What can hang from each mark:
Q_195: Q_435 Q_607
Q_229: Q_317 Q_607
Q_530: Q_317
Q_325: Q_317
Q_317: Q_195 Q_229 Q_325 Q_435 Q_530
Q_435: Q_195 Q_229 Q_317 Q_607
Q_607: Q_195 Q_229 Q_435

Every row comes from one small tree of marks. The marks that hang from a mark follow it in brackets, in the order of their numbers. Every link used is in the known rows. Which tree was each row made from?
Known rows:
Q_530[Q_317[Q_229 Q_325 Q_435[Q_195[Q_607]]]]: [-1.86 -0.53 -2.51 -0.32  0.11 -2.05 -2.04 -2.60 -2.00  2.15  0.80 -0.55
 -5.52  1.88  0.30  0.73  1.49 -1.03 -2.75 -2.60  1.85 -1.42  0.84]
Q_435[Q_195 Q_229[Q_317[Q_530]] Q_607]: [-1.22 -0.06 -3.25 -0.26  1.20  1.07  0.28  1.58 -5.07  2.43 -1.29  1.57
 -1.06  2.19 -0.13  4.04 -2.44  0.24 -4.22 -2.40  0.73 -3.90 -0.56]
Q_325[Q_317]: [ 0.26  0.65 -3.32  1.17  0.13  0.25 -0.83  0.02 -0.22  1.36 -1.58 -1.65
 -0.80  0.14 -1.71  0.88  0.38 -0.84  1.93  1.20  0.74 -1.81 -0.21]
Q_435[Q_229 Q_317[Q_195 Q_325]]: [-1.20  0.51 -4.07  1.26  2.32  0.40 -0.52  0.19 -3.19  1.90 -1.03  0.03
 -3.12  1.86 -0.86  2.13  0.98 -0.73 -4.18 -1.57  1.17 -2.85  1.26]
Q_195[Q_435]: [ 0.03  1.30 -1.17  1.48 -0.22 -0.57 -0.56  0.38  0.26  0.74 -1.96 -0.66
 -0.57  0.23 -1.78  1.75  0.14 -0.26 -0.62 -1.30  0.94 -0.48 -0.53]
Q_530[Q_317]: [-0.96  0.22 -2.02  1.36  0.50  0.61 -0.96 -1.40  0.17  2.73 -0.86 -2.35
 -1.33  1.00 -0.46  0.46  0.75 -1.36  0.43 -0.67  0.62 -0.74 -0.28]
Q_435[Q_229]: [-0.44  0.93 -1.78  1.10  0.98 -0.01  0.14  0.16 -1.25  1.93 -1.28  0.04
 -0.31 -0.18 -1.10  2.12 -1.16 -0.07 -1.90 -1.17  1.40 -1.37  0.00]
Q_607[Q_195 Q_229[Q_317] Q_435]: [ 0.28  3.77 -2.95  2.05 -1.78  1.49  1.07 -2.35  0.67  1.43  0.70 -0.48
 -0.08  0.64  0.40  3.81 -0.31  2.08 -4.06 -2.36  1.08 -2.10 -1.84]
Q_435[Q_229 Q_607]: [-0.56  0.63 -2.09 -0.06  0.96  0.28  0.52  0.93 -3.33  1.78 -1.71  1.54
 -0.37  0.10 -0.63  2.83 -1.72 -0.32 -3.64 -1.48  1.31 -1.05 -0.04]
Q_325[Q_317[Q_195[Q_607] Q_229 Q_530]]: [-0.91 -0.15 -2.09  0.57 -0.28 -2.13 -1.26 -1.54 -2.10  1.14  0.12 -1.69
 -4.13  1.57 -1.97  2.21  2.01 -1.30 -0.17  0.03  0.81 -2.96  0.37]
Q_325[Q_317[Q_435 Q_530]]: [-0.18 -0.53 -3.69  0.29  0.20 -1.60 -1.09 -1.55 -0.83  1.93 -1.71 -2.14
 -3.13  1.42 -1.67  1.17  2.90 -0.18  1.94 -0.16  1.33 -1.94  0.90]
Q_607[Q_195[Q_435] Q_229[Q_317]]: [ 0.80  3.67 -2.06  2.14 -1.53  0.59  0.31 -0.86  0.59  1.30 -0.69 -0.86
 -0.28  1.00 -1.14  3.64  0.27  1.72 -3.59 -1.80  0.88 -2.04 -1.83]
Q_229[Q_317]: [ 0.08  0.47 -2.92  1.61 -0.40  1.22 -1.02 -0.03  0.79  2.39 -1.08 -1.27
 -0.78  1.19 -0.80  1.93 -0.42 -0.04  0.19 -0.65  0.76 -2.52 -0.40]
Q_325[Q_317[Q_229 Q_435]]: [ 0.01  0.12 -3.67 -0.02 -0.78 -2.09 -1.55 -2.10 -0.69  2.72 -0.58 -1.39
 -3.52  0.12 -1.58  1.06  2.52 -0.85  1.01 -0.14  2.35 -1.74  1.27]
Q_229[Q_317[Q_195 Q_530]]: [-0.91 -0.43 -3.27  2.19  0.25  0.64 -0.71 -1.19 -0.06  2.19 -0.27 -1.84
 -3.07  2.59 -0.69  3.06  1.84 -0.10 -0.30 -1.05  0.10 -3.19  0.21]
Q_317[Q_435]: [-0.32 -0.18 -2.55  0.52 -0.07 -0.69 -0.87 -1.51  0.70  1.55 -1.33 -0.36
 -2.39  0.64 -0.51  1.44  1.62  0.44 -0.17 -1.56  1.55 -0.11  0.59]
Q_435[Q_229[Q_607[Q_195]] Q_317[Q_325 Q_530]]: [-0.84  0.78 -4.38  0.47  1.33  1.07  0.23 -0.51 -4.62  2.29 -0.40 -0.17
 -2.42  1.69 -0.77  2.03 -0.21  0.54 -5.62 -2.83 -0.35 -3.82  0.74]
Q_607[Q_435[Q_195 Q_229 Q_317]]: [-1.30  1.70 -2.88  0.05  1.11  1.10  0.38  1.44 -4.29  1.48 -1.44  1.94
  0.26  0.87 -0.21  2.89 -2.73  0.40 -5.38 -3.66  1.68 -2.43 -1.54]
Q_435[Q_317[Q_325 Q_530] Q_607[Q_195 Q_229]]: [-0.68  2.16 -3.57 -0.89  1.52  1.03  0.56 -0.88 -4.68  0.86 -0.99  0.41
 -2.33  2.80  0.29  2.45  0.94  0.84 -5.30 -1.88  0.82 -2.51  0.78]
Q_325[Q_317[Q_195 Q_435[Q_607[Q_229]]]]: [-0.16  0.61 -4.44  0.41 -0.48 -1.06  0.25 -1.94 -1.61  1.54 -1.39  0.34
 -3.90  1.70 -0.33  3.45  3.30  0.36 -2.30 -0.69  1.52 -1.15  0.58]
Q_229[Q_317 Q_607]: [ 0.33 -0.28 -3.76  2.02 -1.51  1.71 -0.80 -0.27  0.58  3.24 -0.78 -0.83
 -1.01  1.15 -0.53  2.20 -0.90  0.20 -0.88 -1.60 -0.51 -3.26 -0.61]
Q_325[Q_317[Q_435[Q_195]]]: [-0.26 -0.13 -4.20  0.10  0.17 -0.36 -1.12 -0.24 -1.11  0.92 -1.47 -0.17
 -2.55  0.88 -0.74  1.43  0.84  0.13  0.60 -0.35  1.13 -1.37 -0.38]
Q_195[Q_435[Q_317] Q_607[Q_229]]: [ 0.44  2.48 -0.14  0.35 -0.67 -0.96 -0.65  1.42 -1.26  0.85 -3.09  0.24
  0.01  1.93 -2.13  2.38 -0.39  0.66 -3.98 -2.76  1.62 -1.86 -1.75]
Q_607[Q_195 Q_435[Q_317]]: [-0.62  2.70 -2.91  0.18 -0.18  1.73  0.20 -0.57 -1.76  0.40 -0.78  0.17
 -0.23  0.65 -0.13  2.13 -0.71  0.85 -3.94 -2.46  0.77 -0.90 -1.71]

Which tree is each row?
[-1.05 -0.39 -3.69 -0.73  0.27 -2.14 -1.33 -1.78 -2.90  2.04 -0.41 -0.71
 -4.17  1.27 -0.97  1.68  2.08 -0.50  0.45 -1.01  1.87 -2.75  1.02] => Q_325[Q_317[Q_229 Q_435[Q_195] Q_530]]
[ 0.53  2.43  0.58  1.36 -1.22 -1.61  0.00  0.12  0.41  0.22 -1.91 -0.08
 -0.22  0.77 -1.84  2.66 -0.20  0.91 -2.81 -2.00  1.38 -0.83 -1.47] => Q_195[Q_435 Q_607[Q_229]]
[-0.39 -1.20 -5.01  2.27 -1.92  0.53 -0.91 -2.05  1.02  3.22 -0.20 -0.44
 -4.46  2.18  0.02  3.29  2.18  0.80 -2.23 -2.75 -0.32 -2.54  0.15] => Q_229[Q_317[Q_195 Q_435] Q_607]
[-0.45 -0.26 -4.18  2.87 -0.89  1.23  0.04 -0.57 -0.89  3.65 -0.06  0.01
 -2.32  1.21 -0.69  3.99 -0.51  0.31 -4.01 -2.37 -0.46 -3.81 -0.46] => Q_435[Q_229[Q_317[Q_195] Q_607]]
[-1.47 -0.77 -3.39  0.52 -0.16 -0.11 -0.98 -1.62 -3.20  3.19 -0.12 -0.49
 -4.16  2.42 -0.65  2.37  1.65 -0.94 -3.12 -3.03 -0.06 -3.72  1.03] => Q_435[Q_317[Q_195 Q_229[Q_607] Q_530]]
[-0.73 -0.07 -3.37  0.28  0.21 -2.10 -1.40 -2.92 -0.42  2.40  0.36 -0.76
 -4.89  0.55 -0.26  0.93  2.77 -0.50 -0.95 -1.62  2.48 -1.23  2.88] => Q_317[Q_229 Q_325 Q_435]
[-1.46 -0.24 -2.88  0.60  1.53  0.64 -0.77 -0.29 -2.34  1.42 -1.57 -1.03
 -2.83  2.86 -0.79  2.01  1.93 -0.52 -1.48 -1.58  0.41 -2.39  0.37] => Q_435[Q_317[Q_195 Q_530]]
[-0.60  0.13 -5.10 -0.24  0.17  0.25 -0.45 -1.93 -2.54  1.70 -0.15 -0.44
 -4.68  2.75  0.30  2.88  2.22  1.00 -3.40 -2.06  0.64 -2.31  1.33] => Q_229[Q_317[Q_325 Q_435[Q_607[Q_195]] Q_530]]
[-0.16  3.94 -1.79  1.47 -1.02  0.71  1.60 -2.66  0.31  0.18  0.66  0.13
 -0.16 -0.41  0.57  3.20 -0.14  1.95 -3.97 -2.17  1.17 -0.29 -1.42] => Q_607[Q_195 Q_229 Q_435]
[-0.47  0.84 -2.21  0.28  0.08 -1.33 -0.44 -1.37 -0.64 -0.07 -0.40  1.04
 -3.53  1.81  0.48  2.17  0.67  1.66 -3.52 -2.51  1.70 -1.16  0.25] => Q_317[Q_325 Q_435[Q_195[Q_607[Q_229]]]]
[-1.01  0.74 -1.29 -0.78  1.24  0.68 -0.56  2.88 -4.30  0.73 -2.26  2.16
 -0.14  1.56 -1.11  2.40 -3.44  0.40 -5.09 -2.68  1.12 -2.49 -2.02] => Q_435[Q_195[Q_607] Q_229 Q_317]
[-0.25  1.35 -2.72  1.32 -0.50  1.26  0.92 -0.79 -1.61  1.77  0.10  0.76
 -0.63 -0.67 -0.52  2.82 -1.77  1.14 -4.65 -2.20 -0.45 -1.41 -1.02] => Q_435[Q_229[Q_607[Q_195]]]
[ 0.13  1.28 -3.82  1.81 -1.30  2.01  0.47 -0.39 -1.19  3.01  0.27  0.20
 -0.66  0.39 -0.64  3.50 -2.00  1.31 -4.77 -2.39 -0.61 -3.27 -1.42] => Q_435[Q_229[Q_317 Q_607[Q_195]]]
[-0.59  1.50 -2.07 -0.25  0.49  1.07  0.80  0.33 -2.73  0.43 -1.23  2.29
 -0.51  1.08  0.95  3.14 -1.61  0.75 -3.55 -1.79  0.90 -1.00 -0.83] => Q_435[Q_195 Q_607[Q_229]]
[-1.21  1.19 -2.30  2.10  0.37 -1.15  0.54 -1.24 -1.68  0.27  0.58  0.51
 -3.09  0.57 -0.46  3.44 -0.14  0.24 -5.49 -2.61  1.24 -1.55  0.17] => Q_317[Q_195[Q_607[Q_435[Q_229]]] Q_325]
[-0.38  1.30 -2.64  0.70 -1.54  0.63 -0.04 -2.22 -0.95  1.83  1.27  0.09
 -2.12 -0.56 -0.04  2.09 -0.43  0.33 -3.05 -1.94 -0.25 -1.33 -0.24] => Q_317[Q_229[Q_607[Q_195]]]
[-1.97  0.97 -2.45  2.32  0.55 -1.03  0.07 -2.30 -1.97  1.91  0.93 -1.07
 -3.71  1.36 -0.23  2.61  0.71 -1.00 -5.24 -2.57  1.09 -1.52 -0.09] => Q_530[Q_317[Q_195[Q_607[Q_435[Q_229]]] Q_325]]
[-0.11  0.80 -4.16 -0.78 -0.19 -0.36  0.14 -0.45 -2.89  1.12 -1.71  1.45
 -2.25  1.43  0.09  2.85  0.64  0.68 -2.31 -1.15  1.63 -1.58 -0.34] => Q_325[Q_317[Q_435[Q_195 Q_607[Q_229]]]]
[ 0.05  1.03 -3.12  2.27 -0.26 -0.93 -0.74  0.03 -0.29  0.59 -1.66 -1.53
 -2.33  0.72 -2.41  2.31  2.07 -0.98  0.16  0.34  0.40 -1.53 -0.55] => Q_325[Q_317[Q_195[Q_435]]]
[-0.32  0.54 -2.87  2.04  0.24 -1.47 -0.65 -0.44 -1.25  0.73 -1.56 -2.33
 -2.94  1.61 -2.71  2.45  2.95 -1.12  0.58  0.00  0.28 -2.20  0.01] => Q_325[Q_317[Q_195[Q_435] Q_530]]
[-0.05  2.76 -1.95 -0.01 -0.31  1.23  1.29 -1.14 -1.78  0.16 -0.54  1.26
 -0.52  0.43  0.58  3.21 -0.51  1.38 -4.33 -1.23  0.63 -0.18 -0.93] => Q_435[Q_607[Q_195 Q_229]]
[ 0.23 -0.41 -4.88  2.41 -0.83  1.38 -1.02 -0.71  0.18  3.17 -0.12 -1.35
 -2.46  1.54 -0.29  1.59 -0.17 -0.08 -1.10 -1.33 -0.52 -3.81  0.81] => Q_229[Q_317[Q_325] Q_607]
[ 0.01  2.36 -3.69  1.85  0.28  0.78  0.28 -2.57 -0.46  1.72  0.72 -1.99
 -2.47  2.19  0.07  2.72  1.56  1.43 -2.52 -1.03  0.65 -3.57  0.71] => Q_607[Q_195 Q_229[Q_317[Q_325 Q_530]]]
